Known rows, with every way that one mark hangs from another:
{j_645 j_231 {j_284 j_518}}: [-0.81 -0.23 -3.32 -0.46  6.16  0.46 -3.57  1.63  1.57  0.58  1.79 -1.56
  2.38  0.66 -1.16 -0.28]
{j_156 {j_481 j_827} {j_645 j_231}}: [ 4.99 -3.81  2.26  0.70 -5.64 -0.10 -3.42  1.68  3.99 -4.80 -5.53 -2.48
  2.35 -0.55  0.39  3.20]
{j_156 j_518 {j_645 {j_231 j_481} j_284}}: [ 5.55 -5.56 -2.26  0.65  0.78  2.69 -3.82 -0.58  2.35 -5.52  0.76 -4.64
  6.12 -2.09 -2.19  3.99]
{j_284 j_518 {j_645 {j_231 {j_481 j_827}}}}: [ 1.42 -3.34 -1.77 -1.06 -4.37 -2.14 -3.23  0.55 -0.50  0.52  2.82 -1.30
 -1.71 -1.34 -0.50  1.11]
{j_645 {j_231 {j_481 j_827}} {j_284 j_518}}: [-1.07 -3.44 -2.79 -1.28  5.43 -2.37 -3.87  2.11 -1.84  0.10  2.41 -4.77
  4.14 -2.89  0.59  1.59]
{j_156 j_481 j_518}: [ 6.78 -4.24  1.32 -0.76 -1.98 -0.77 -1.41 -1.32  4.83 -4.16 -1.78 -1.34
 -0.05  1.30 -0.85 -2.33]
{j_284 {j_518 {j_231 j_481}}}: [ 2.28  0.68 -2.47 -1.08  1.12 -1.42 -0.98 -2.20  3.15  1.09  2.75 -4.28
 -1.45 -0.49  1.13  0.50]
{j_645 {j_284 j_518}}: [ 2.33  1.69 -2.18 -1.49  5.23 -2.21 -1.97  0.47  1.10  1.84  2.87 -2.34
  1.54  1.51 -2.00 -3.01]
{j_518 j_284}: [ 4.98  4.22 -0.27 -0.58  5.27 -1.19 -1.32 -0.65  5.69  1.59  0.39  0.02
 -0.79  0.46 -2.46  1.14]
{j_645 j_231 {j_284 {j_518 j_827}}}: [-1.37  0.31 -3.58 -0.62  6.58  0.41 -4.74  2.33  1.56  0.96  2.82 -0.80
  1.69 -2.41 -0.77 -0.43]
{j_284 {j_518 {j_231 j_481} j_827} j_645}: [ 1.30 -0.67 -2.61 -0.48 -2.58 -1.97 -2.81 -1.36  1.33  3.32  5.48  0.28
 -4.49 -2.82 -0.34 -0.17]
{j_284 j_645}: [ 6.11  0.72  0.75  1.06 -1.78 -0.36 -2.96 -1.04  2.68  0.24 -0.61 -0.25
 -2.47  3.50 -4.54 -0.02]
{j_284 {j_518 j_827} j_645}: [ 3.35  1.23 -1.74 -1.64 -3.96 -2.19 -3.02  0.01  1.59  2.51  4.39  1.61
 -4.70 -1.73 -2.16 -2.79]
{j_518 j_231 {j_284 j_645} j_827}: [ 2.34  4.91 -2.45  0.22  4.76 -1.82 -3.03 -0.21  6.57  4.53  2.48  3.37
 -4.41 -2.24 -2.26  1.94]
{j_645 j_284}: [ 4.02  1.46 -0.45  0.21  7.32 -0.88 -2.96  0.27  1.74  0.52 -0.05 -2.92
  2.58  2.59 -3.67 -0.82]
{j_284 j_518}: [ 4.28  2.46 -1.49 -2.21 -0.22 -1.58 -1.13 -0.76  3.40  0.23  1.72 -2.83
 -1.57  0.67 -0.66 -2.21]
{j_645 j_231 j_284}: [ 1.01 -0.28 -1.46  1.43  8.27  1.86 -4.69  1.53  2.21 -0.67 -1.27 -2.30
  3.45  1.89 -2.61  1.75]
{j_156 {j_645 j_231 j_284}}: [ 4.11 -0.50 -1.12  1.95  2.13  3.03 -4.18  0.76  3.46 -2.60 -1.69 -2.70
  4.42  0.99 -3.03  3.64]

Rows:
[ 1.33  2.57 -3.46 -1.19  6.77 -2.19 -1.65  0.06  2.53  2.27  2.60 -2.79
  0.92  2.08 -1.29 -1.97]
{j_645 {j_284 {j_518 j_231}}}
[ 0.06  0.58 -3.29 -0.90  6.84 -2.16 -2.89 -0.09  0.64  2.93  4.90 -2.62
  1.04 -2.66 -0.31 -1.01]
{j_645 {j_284 {j_518 {j_231 j_481} j_827}}}
[ 4.44  0.43 -0.72 -0.37  3.96 -2.53 -2.21 -1.04  3.15 -0.96 -1.95 -7.78
  0.64 -0.51  0.31  3.84]
{j_518 {j_231 {j_481 j_827}}}
[ 5.89 -3.71  0.87 -1.26 -1.48 -0.80 -2.72 -0.55  4.55 -3.71 -0.76 -0.40
 -0.83 -2.62 -0.32 -2.55]
{j_156 j_481 {j_518 j_827}}
[ 0.80 -0.14 -2.73 -0.69 -3.26 -0.11 -4.23  0.96  2.10  1.44  3.61  2.20
 -3.92 -2.41 -1.35 -0.66]
{j_284 {j_518 j_827} {j_645 j_231}}
[ 2.91 -2.91  0.21  0.19  2.62  0.21 -4.50  0.63  1.39 -3.11 -2.55 -6.30
  2.43 -2.30 -0.15  4.97]
{j_645 {j_231 {j_481 j_827}}}
[ 1.90  2.29 -1.27  0.43  3.12 -0.07 -4.56  1.00  4.59  2.79  2.31  4.50
 -2.89 -3.56 -2.92  2.21]
{j_518 {j_284 {j_645 j_231}} j_827}
[-1.69 -3.82 -2.60  0.64  5.74  0.48 -3.93  0.33 -1.06  0.88  3.54 -2.53
  3.51 -1.71 -0.15  1.57]
{j_645 {j_231 j_481} {j_284 j_518}}
[ 2.54  1.93 -1.32  0.65  7.07 -1.11 -1.16 -2.45  5.26  2.71  1.68 -1.79
 -0.51 -0.87 -0.27  4.29]
{j_518 {j_231 j_481} j_284}
[ 1.99  2.47 -3.19 -1.27 -2.20 -2.12 -2.63 -0.38  3.45  3.14  4.18  1.03
 -5.30 -0.86 -0.96 -1.63]
{j_284 {j_518 j_231 j_827} j_645}
[ 7.01 -5.54  0.43  0.20 -2.99 -0.05 -1.91 -0.56  3.42 -4.47 -0.57 -0.77
  3.89  0.75 -1.88 -1.34]
{j_156 j_481 j_518 {j_645 j_284}}
[ 4.78 -3.37  2.35  2.37 -2.07  0.36 -2.64 -0.61  2.46 -1.32 -1.50  0.41
  3.03  2.02 -2.06 -0.06]
{j_156 j_481 {j_645 j_284}}
[ 2.47  0.65 -1.15  1.61  3.63 -1.64 -1.65 -2.62  4.02  3.92  2.92  1.11
 -2.24  0.23 -1.77  4.05]
{j_518 {j_231 j_481} {j_284 j_645}}
[ 5.64 -3.62  0.71 -0.74 -2.48 -2.36 -0.96 -1.10  4.81 -0.84  1.01  4.23
 -1.98  1.08 -1.85 -2.03]
{j_156 j_481 {j_518 {j_284 j_645}}}
[ 1.47  2.50 -1.80  0.32  7.69 -1.15 -2.70 -1.55  5.10  3.32  3.09 -0.63
 -1.53 -5.71  0.26  4.15]
{j_518 {j_231 j_481} j_284 j_827}
[ 2.80 -0.35 -0.36  0.05  1.87 -2.27 -2.93  0.48  2.41  1.70  0.95  1.02
 -0.75 -1.25 -2.29  3.71]
{j_518 {j_284 {j_645 {j_231 {j_481 j_827}}}}}
[ 5.54 -3.07 -0.16 -0.40 -0.23 -0.73 -0.95 -1.74  6.57 -3.56 -2.24 -1.91
 -0.78  2.18  0.18 -1.22]
{j_156 j_481 {j_518 j_231}}
[ 0.71  2.97 -3.69 -1.53  7.13 -2.28 -2.63  0.76  2.47  2.89  3.56 -1.87
  0.36 -0.95 -1.04 -2.18]
{j_645 {j_284 {j_518 j_231 j_827}}}
[ 0.87 -3.66 -1.67  0.48 -4.18  0.09 -3.21 -0.91  0.09  1.10  3.75  0.52
 -2.23 -0.33 -0.94  1.00]
{j_284 j_518 {j_645 {j_231 j_481}}}
